What can hang from each mark:
redu: nubozub
nubozub: muves pobu
roton: dopab pidin
dakek: nubozub roton
fevim: dopab pobu
muves: nubozub
dopab: mirelo roton
mirelo: dakek dopab rapa
pobu: fevim nubozub
mupari: pidin pobu
pidin: mupari

Each row was made from one small tree. The marks that hang from a mark follow it in brackets, in alphabetical order. Every link used is in the known rows. Write each row's tree.
Known rows:
muves{nubozub{pobu{fevim{dopab{mirelo{dakek} roton}}}}}: [  8 -12  -1   6 -14  -2 -12   5 -19 -10  -1   6   9  17  18  19  -6  -4
   5   5 -13 -18 -51 -11  -9   8   1  -9  -4   2   8   6  29   8  12   4
  -6   1  -8   0   0  11   7]
mupari{pidin pobu{fevim{dopab{mirelo roton}} nubozub{muves}}}: [  5 -10  -1   3   3  -6 -10  -4  -8  -3 -21  11   1  -3  15  -1  -9  14
   5   6 -10 -10 -46 -24 -10  18   6 -13   1  14 -34  11  -2  10   8  -5
  -4  -1  -4  -8   5  19  -1]
pobu{fevim{dopab{roton{pidin}}} nubozub{muves}}: [ -2  -7   6 -10   7  -7   6  -1   0   0  16   9  -3  -2  10   1  -1   6
   7   4  -3  -6 -29  -7  -2   8   0  -8   8  11 -52   3  -1   8   3   1
  -1   3  -1  -2   6   7   6]
mupari{pidin pobu{fevim{dopab} nubozub}}: [  4   0  -6   0   1  -9  -2   9   1  -2 -19  15  -8  -5  -4   3 -12  12
   2   5   4 -10 -10 -17  -9  16   5   0  -1   9 -29  19  -6  10  13  -9
  -7   0  -5  -5   7  22   4]
mirelo{dakek dopab{roton} rapa}: [  7 -11   0 -23  12   9 -12   4 -15  10  11  15   8  25  17   3  -6   3
  -2   0  -6 -24 -28 -22  -5   8  -2   2  13   7  37   1  34   6   3   3
  -6   1   5  -7  -8   1  15]
redu{nubozub{pobu}}: [  7  -6   3  14  -6  -5  -1  10   1   7   1 -11   1 -11  -9  -2  -4  -1
   6   2   0 -18 -20   4   7  -3   3  -3   3  -7   6  -7 -17   0  -4   6
   0   0 -10   5   1   6   2]
dakek{nubozub{muves} roton{dopab{mirelo} pidin}}: [-30  -2   4  -8  -5   3   4   0 -15 -10  42  -5   7  -6  -6  -6  -5  29
   9   3   3 -33 -27   4  12   1   1 -11  -8   4 -21  -7  44  10   1   5
  11   1   4   1  -2  -1   5]
nubozub{muves pobu}: [  0  -2   3  17   0  -3   7   6 -11   3  10   1   5  -3  -8  -9   1  -7
   5   1  -9 -30  -4  -5  16   0   5 -12   2   5 -17 -12 -23   3  -5   5
   1   0   1 -12  -3   8  -1]
mirelo{dakek{roton{pidin}} dopab}: [ -8  -4   1 -20   7   4   7   4 -15  -4  16  11   4   9   1  11  -7  11
   2   1   7 -26  -9 -23   4  -5  -4  -1   1   3  -1  10  49  13   8   4
   0  -4  10  -2  -4  -2  17]
fevim{dopab{roton} pobu{nubozub}}: [ -1   1   3 -15  -5  -4  -7   3 -20   6 -13  -2  -3  -1  16   3  -3   4
   3  -5  -3  34 -24  -1 -19   2   2   9  13   5 -26  30   1  -6   6   3
  -3   5  -2  -7   1   8  -1]
muves{nubozub}: [  3  -4  -4   5  -5  -2  -3   1  -2 -10  -1  -6   2   3 -15   0   0   3
  -4   3   1 -12  -8   2   2   0  -1   2   0  -5  12  -5  24   0   3  -1
   0  -2 -10   9  -2   3   1]
nubozub{muves pobu{fevim{dopab{mirelo{rapa}}}}}: [  8 -11   0   7  -4   0   5   7 -11  11  25   9  12  22  22   8  -1 -13
  10   2 -15 -29 -24 -20   7  12   6 -14   3  10   8 -21 -21   6  -4   5
  -3   0  -1 -14   3  17   6]
redu{nubozub{muves pobu{fevim{dopab}}}}: [ 14  -6   5  13   1  -6   9  14  -9   9  16  -2   1  -9   4   3   0 -12
  12   3  -5 -41 -21  -9   9   9   4  -8  11  -3 -26  -7 -38   3  -7   6
  -3   2  -9  -9   6  17   5]
dopab{mirelo roton{pidin{mupari{pobu}}}}: [  4  -4  -8   4   4  -5   1 -15 -10 -12 -24   0   5   7  17  -3  -7  26
   5   2  -2  22 -36   3 -18  -3   5 -11   2  -3 -19  10  38   2   9   8
   0  -1   1   8   0  -4   0]
dopab{mirelo roton{pidin}}: [ -1 -10   1  -7  -2   2  -4 -18   5  -8  -2   4   5   6  19   3  -2  15
   5   0  -5  16 -33   0  -6  -5   0  -4 -10   2  -1  -1  27   7   1   2
   3   0   4   8  -1 -11  -2]
redu{nubozub{muves pobu{fevim}}}: [  8 -10   4  21   8  -5   8  11   3   8   8  -6   2 -12  -5 -10   0  -5
   8   8  -6 -45 -21  -1  13   2   3 -13   8  -1   2 -13 -31   7  -6  10
  -1   0 -11  -1   7  17   3]
redu{nubozub{pobu{fevim{dopab{mirelo{dakek} roton{pidin}}}}}}: [ 13 -15   2  -2  -8  -3  -2   0  -4   1   7   5   4   4  29  23  -7   5
  14   4  -6 -18 -52  -5  -6   2   0  -7  -5   0  -1  12  12  15   3   7
  -1   2  -8   3   4   5  12]
fevim{dopab{mirelo} pobu{nubozub}}: [ -5  -1  -1  -9  -8  -2  -5  -1 -18   9 -12  -7   7   4  23  12  -1  -3
   6  -6  -5  35 -14  -3 -13  -3   2   5   9   5 -14  29   0  -1   3   3
  -2   0  -8  -4   3  10  -1]
nubozub{muves pobu{fevim{dopab{roton}}}}: [  8  -6   8   8  -3  -5   2  10 -13  -1  10   8  -1   0   8  -1   0  -7
   9   2 -12 -23 -30 -16   1  12   4 -12   5   9 -38  -9 -24   2   2   5
  -3   4   6 -19   3  13   0]
redu{nubozub{muves}}: [ 10  -4   5   5   4   0   2   1  -4   8   6 -11   3 -13  -3  -7   5   0
   3   2  -2 -27 -14   1   9   3   0  -3  11  -6  -2  -5 -19   0 -13   5
   3  -1 -11  -1   0   4   2]
dakek{roton{dopab{mirelo}}}: [-17  -1   1 -10  -4   4  -5   1 -11   2  23  -6   5   0   6   2  -3  16
   7   0   1   6 -22   3  -6   6   0  -7  -2   3   5  -1  32   3   2   6
   6  -1   6   4   3  -3  -2]
dopab{mirelo{dakek} roton{pidin{mupari}}}: [ -1  -7  -2  -5   1   0   0 -15  -9  -9  -7   3   6  15  29  11  -3  14
   5   2  -5  15 -35   2 -15  -8  -3 -16   1   0  -7  16  40   8   8  17
   2   0  -2   8  -3  -9   7]
roton{dopab{mirelo{dakek rapa}} pidin{mupari}}: [ -6  -6  -9 -13   2   4   4  -4  -7   7  27  13  11  28  21  14  -5  21
   6   3  -1  -9 -20  11  -7   3  -2 -14  -5  -1   3   9  40  17  -1  13
   5   0  -6   8  -4  -4  17]
muves{nubozub{pobu{fevim{dopab}}}}: [  7  -4  -3  10 -12  -9   2  14  -8  -9  11   3   1   5  -9   8  -3  -6
   4   4  -2 -23 -16 -10   1   9   3  -5  -2  -1 -11  -5   2   3   9   0
  -7   2  -7  -1   4  16   4]
fevim{pobu}: [  1   2  -1   1  -1   1   4   3  -7   2 -13   3   1   1  12  -3   0   3
   1  -3  -1   7   2   6  -7  -8   1   9   4   0   1  21  -6   1   4   6
  -1   0  -1  -5   1   6   0]
fevim{dopab{mirelo roton} pobu{nubozub{muves}}}: [  1  -5   5  -5  -4  -1  -8  -4 -28   8 -11  -5   9  -1  26   2   3   0
   7  -5 -13  24 -38 -10 -12   0   2  -3  10  10 -34  25  -2  -2  -1   7
   1   2  -4 -10   0   9  -4]

Write each row's tree:
[  2  -8  -5  20  -6  -7   2  13   5 -10   0   1   1   3 -14  -5  -5   1
   2   8  -3 -29 -19   0   5   2   3  -7  -3  -1   9 -13   8   7  12   3
  -5  -1  -8   8   4  16   2]
muves{nubozub{pobu{fevim}}}
[ -3   0  -4   7  14 -11   5  -5 -11  -5 -18  -1   0  -2  -6 -15  -5  24
   4   5   0   4 -29   5  -5   1   4 -15  11   4 -47  12  18   2   5   7
   1   1  -5   4   1   6   0]
dopab{roton{pidin{mupari{pobu{nubozub{muves}}}}}}
[  7  -5   4  12   1 -11  16   5 -15  -7  17  11  -3   4  15  -1  -1   4
  14   4  -7 -18 -35 -10  -5   6   4 -24   7   1 -68  -5 -10   5   7  16
   1   4   4 -13   4   9   7]
nubozub{muves pobu{fevim{dopab{roton{pidin{mupari}}}}}}
[-13  -3 -11  -4  10  -2   3  -1 -22   0 -14   0  10  22   6   8 -14  18
   1   4   4   2 -28  -1 -10  -2   3 -11   2   8  34  17  66  14  15  12
  -3  -4  -8  14   0   9  14]
dopab{mirelo{dakek{roton{pidin{mupari{pobu{nubozub}}}}} rapa}}
[-20  -3   3  -7  -6   5  -9   3 -24 -10   4  -8   9   2   7   7  -8   2
  -1   1  -2 -16 -23  -8  -1  -4  -2  -6  -4   6  38  15  55   3  12   9
   1   0  -3   3  -4   2   7]
dopab{mirelo{dakek{nubozub roton}}}
[ -1  -4  -5  13  19 -12  10  -1  -1  -6 -18   3  -2  -2   1 -18  -6  24
   6   9  -1  -6 -34   6  -9   3   4 -17  11   8 -43  12  16   9  12   8
  -2   1  -6   6   8  11   3]
dopab{roton{pidin{mupari{pobu{fevim nubozub{muves}}}}}}
[  9  -9   1  16   4  -6   3  14  12   6   0  -6  -2 -10  -1  -4  -5  -2
   9   7  -2 -25 -21   2   5   1   2  -5   3  -4  11  -7 -19   5   1   8
  -3   1 -11  10   8  12   3]
redu{nubozub{pobu{fevim}}}
[-19  -7  -2   3 -10   0   6   6 -30  -9  18   0  12  20   7   6 -14   9
   4   2   1 -25 -33  -1   0  -7   3 -17  -5   4  31  -1  62  11  17  22
   2   0  -4   5  -6   7  18]
dopab{mirelo{dakek{nubozub{pobu} roton{pidin{mupari}}} rapa}}
[  0   4  -9   4   5 -14  14   5  -2  -5  -6   3  -6   3   3   4  -8  16
   5   5   9  10  -9   1 -15   7   5  -7   8   3 -55  21  13   4  14   3
  -5   2  -8   6  10  11   8]
roton{pidin{mupari{pobu{fevim{dopab} nubozub}}}}
[  6  -2   4  14  -3  -6  11  14  -9   3  20   8   2  -1   5   3   1 -12
   8   2  -8 -31  -6 -15  10   9   5 -12   2   7 -39  -9 -34   6  -1   4
  -3   2   2 -18   4  17   4]
nubozub{muves pobu{fevim{dopab}}}
[-15   2   6 -12 -11   4   8   3 -44 -12  15   3  12   7  19  16  -4   7
   7  -4   1 -29 -18 -15   2  -6   1   0  -2   5 -12  37  44   9   9  12
   2   1  -1 -18  -7   9  13]
fevim{dopab{mirelo{dakek{nubozub{muves} roton{pidin}}}} pobu}
[ -1  -3  -2 -17  -4   3   7  -4 -32  -4  21   7   9  28  29  27  -5   5
   5  -3   3  -1 -21 -13 -14   2   0 -11   7  -1  14  12  51   9  10  16
   0  -2   0  -2  -3  -1  18]
fevim{dopab{mirelo{dakek{roton{pidin{mupari}}} rapa}}}
[ -1  -4  -8   7  10  -9  -2   6  15  -3 -28  12  -7  -8 -10  -8 -14  16
  -1  10   3 -14 -15  -8  -6   7   4  -4  -3  11  -3  13  -1  15  16  -7
  -6  -3  -9   5   7  21   1]
mupari{pidin pobu{fevim nubozub}}
[ -3  -1   2 -11   5   7  -3   7 -20   3   7   9   4  19   3   9  -5  -4
  -3   1   1 -23  -8  -9   0   5  -2   2   3   6  62   4  35   7   7   6
  -4  -2   1  -3  -4   5  12]
mirelo{dakek{roton} rapa}
[-10   1 -11  -7  18  -1  12  13 -13   0  14  16   0  23   3   5 -14  33
   6  10  10 -33 -13   8 -12  10   2 -10   2   6  16  16  56  20  16  13
  -4  -1   1   3   4  11  20]
mirelo{dakek{roton{dopab pidin{mupari{pobu{fevim}}}}} rapa}
[-25  -7   2   3 -10   4  -2  14 -29   4  45  -6  14   7  -6 -12  -8  11
   9   3  -7 -45 -34  -2  17  10   6 -14  -4   9  14 -24  30   6   1  10
   6   1   2  -7  -4  14   6]
dakek{nubozub{muves pobu} roton{dopab{mirelo{rapa}}}}
[-11  -3  -7  -7   0   1   5  -7  -5   0  17   6   8  12  16  14  -4  20
   8   3  -1   1 -17  15  -6  -3  -3 -18  -3  -2 -35  20  34  14   1  13
   7   0  -3  10  -2  -7  11]
roton{dopab{mirelo{dakek}} pidin{mupari}}
[-16   1  -1 -10   2   1   9   9 -24 -12  16   6   3  17  -2   5 -12  13
  -2   2  10 -26 -15   0  -4  -2  -1  -8   3   1  34   8  66   7  18  19
   1   1  -4   3  -5   3  21]
mirelo{dakek{nubozub roton{pidin{mupari}}} rapa}
[ -7  -6  -4 -11  -2   7  -8   0   0  14  24   4  10  20  15   3  -2  13
   4   1  -5  -2 -18   9  -1  11   1  -3  -3   3  20  -9  15   7  -8   0
   3   0   0   5  -1  -2   4]
roton{dopab{mirelo{rapa}}}
[ 14 -11   8   6   0  -7   9   6  -6   1  17   3  -2  -9   6   3  -2   7
  15   4  -4 -35 -41  -8   5   6   3  -8   7  -1 -37  -7 -17   6  -4   7
  -1   3  -3  -7   6   9   8]
redu{nubozub{muves pobu{fevim{dopab{roton{pidin}}}}}}
[  9 -13  -1   8 -15  -6 -11   4 -11 -12   3  -2   6  10  13   8  -4  -1
   6   2 -11  -5 -51 -13  -9   9   4  -7  -5  -1   0 -11  21   2   8   3
  -4   1  -6   2   4  10  -1]
muves{nubozub{pobu{fevim{dopab{mirelo roton}}}}}
[  6  -9   3  12  -4  -8  12  -3 -14  -8  18   6   5   8  29   3  -2   5
  17   3 -12  -5 -44 -12  -8   4   5 -27   5   3 -61  -7  -3   7   6  18
   2   3   3  -8   4   7   4]
nubozub{muves pobu{fevim{dopab{mirelo roton{pidin{mupari}}}}}}
[ 14 -14   8   6   0   0  -6   4 -15   6   6   0   9   0  24  12  -1  -8
  12   4 -16 -36 -52 -13   0  10   2 -15  11   3  -4   6  -8   7  -4  11
  -2   2  -9  -8   1  13   7]
redu{nubozub{muves pobu{fevim{dopab{mirelo{dakek} roton}}}}}
[ -1 -11   1 -12  -1   5  -7 -14  -2  -7  -7  10   8  11  24  13  -4  11
   3   2  -6   4 -32   1  -5  -7  -3  -6 -10   5   7  15  38  10   3   1
   1   0   1   4  -4  -9   6]
dopab{mirelo{dakek} roton{pidin}}
[-18  -7   0 -16  -7   8  -1  -1 -18 -10  17   5  11  19  10  11 -11  11
  -1   1   5 -28 -24  -4   4  -3  -1  -2  -8   9  59   3  68  13  10   8
   0  -1  -4   5  -6   1  18]
dopab{mirelo{dakek{nubozub roton{pidin}} rapa}}
[-25  -9   2   5  -1   2   1  19 -18   3  46   0  10   9  -1 -11  -9  10
   9   8  -7 -55 -38  -1  13  11   6 -20  -5  14  23 -24  27  13   6  14
   4   2   2  -4   2  18   7]
dakek{nubozub{muves pobu{fevim}} roton{dopab{mirelo{rapa}}}}
[-10  -6  -5 -10  -5   2   0  -8   7   1  21   5   6   4   9   6  -2  22
   9   2   2   2 -13  13   2   1  -1  -6 -12   1 -28  -1  21  12  -4  -1
   8   0   2   8   0  -7   3]
roton{dopab{mirelo} pidin}
[-25  -4   2  -8  -2   3   7  20 -27   0  50  11   7  11 -19  -1 -11  18
   8   5   2 -73 -17   5  23   7   2 -13  -8  10  11  -6  37  18   4   9
   4   3   3 -10  -9  11  19]
mirelo{dakek{nubozub{muves pobu} roton{dopab pidin}} rapa}
[  0  -1  -7  12   4  -9   6   1 -16   4 -11  -9   6   4  17  -1  -3   2
   7   4  -7   4 -26  -9 -11  10   6 -17  16   7 -43  17   1   0   5   7
  -3   0 -10  -3   8  18   1]
pidin{mupari{pobu{fevim{dopab{mirelo}} nubozub{muves}}}}
[ -9  -8   3  -6 -20   0  -6   0 -25 -14  14   7   8   6  12  20 -11   8
   9  -2  -6 -10 -40  -6   1  -3   2  -7 -11   4 -18  12  37   7   9   2
   0   5   0  -7  -9   0  12]
fevim{dopab{mirelo{dakek{nubozub{pobu}}} roton{pidin}}}
[ -1  -9  -6   0  25  -9   9   3  -4   0  -8   6   0  -2   5 -20  -9  26
   6   9  -2 -14 -39 -18  -8   3   4 -18  17   7 -50   5  25   9  12   9
  -3   0   1   4   6  11   8]
mirelo{dopab{roton{pidin{mupari{pobu{fevim nubozub{muves}}}}}}}
[-16  -3  -5 -14   0   1   8  -2 -13   2  33  -1   6  19  15   3  -6  26
   9   2   5   2 -28   9 -10   3   1 -12  -1  -1   6  -9  50   9   7  18
   7  -2   3  11   2  -4   8]
dakek{roton{dopab{mirelo{rapa}} pidin{mupari}}}
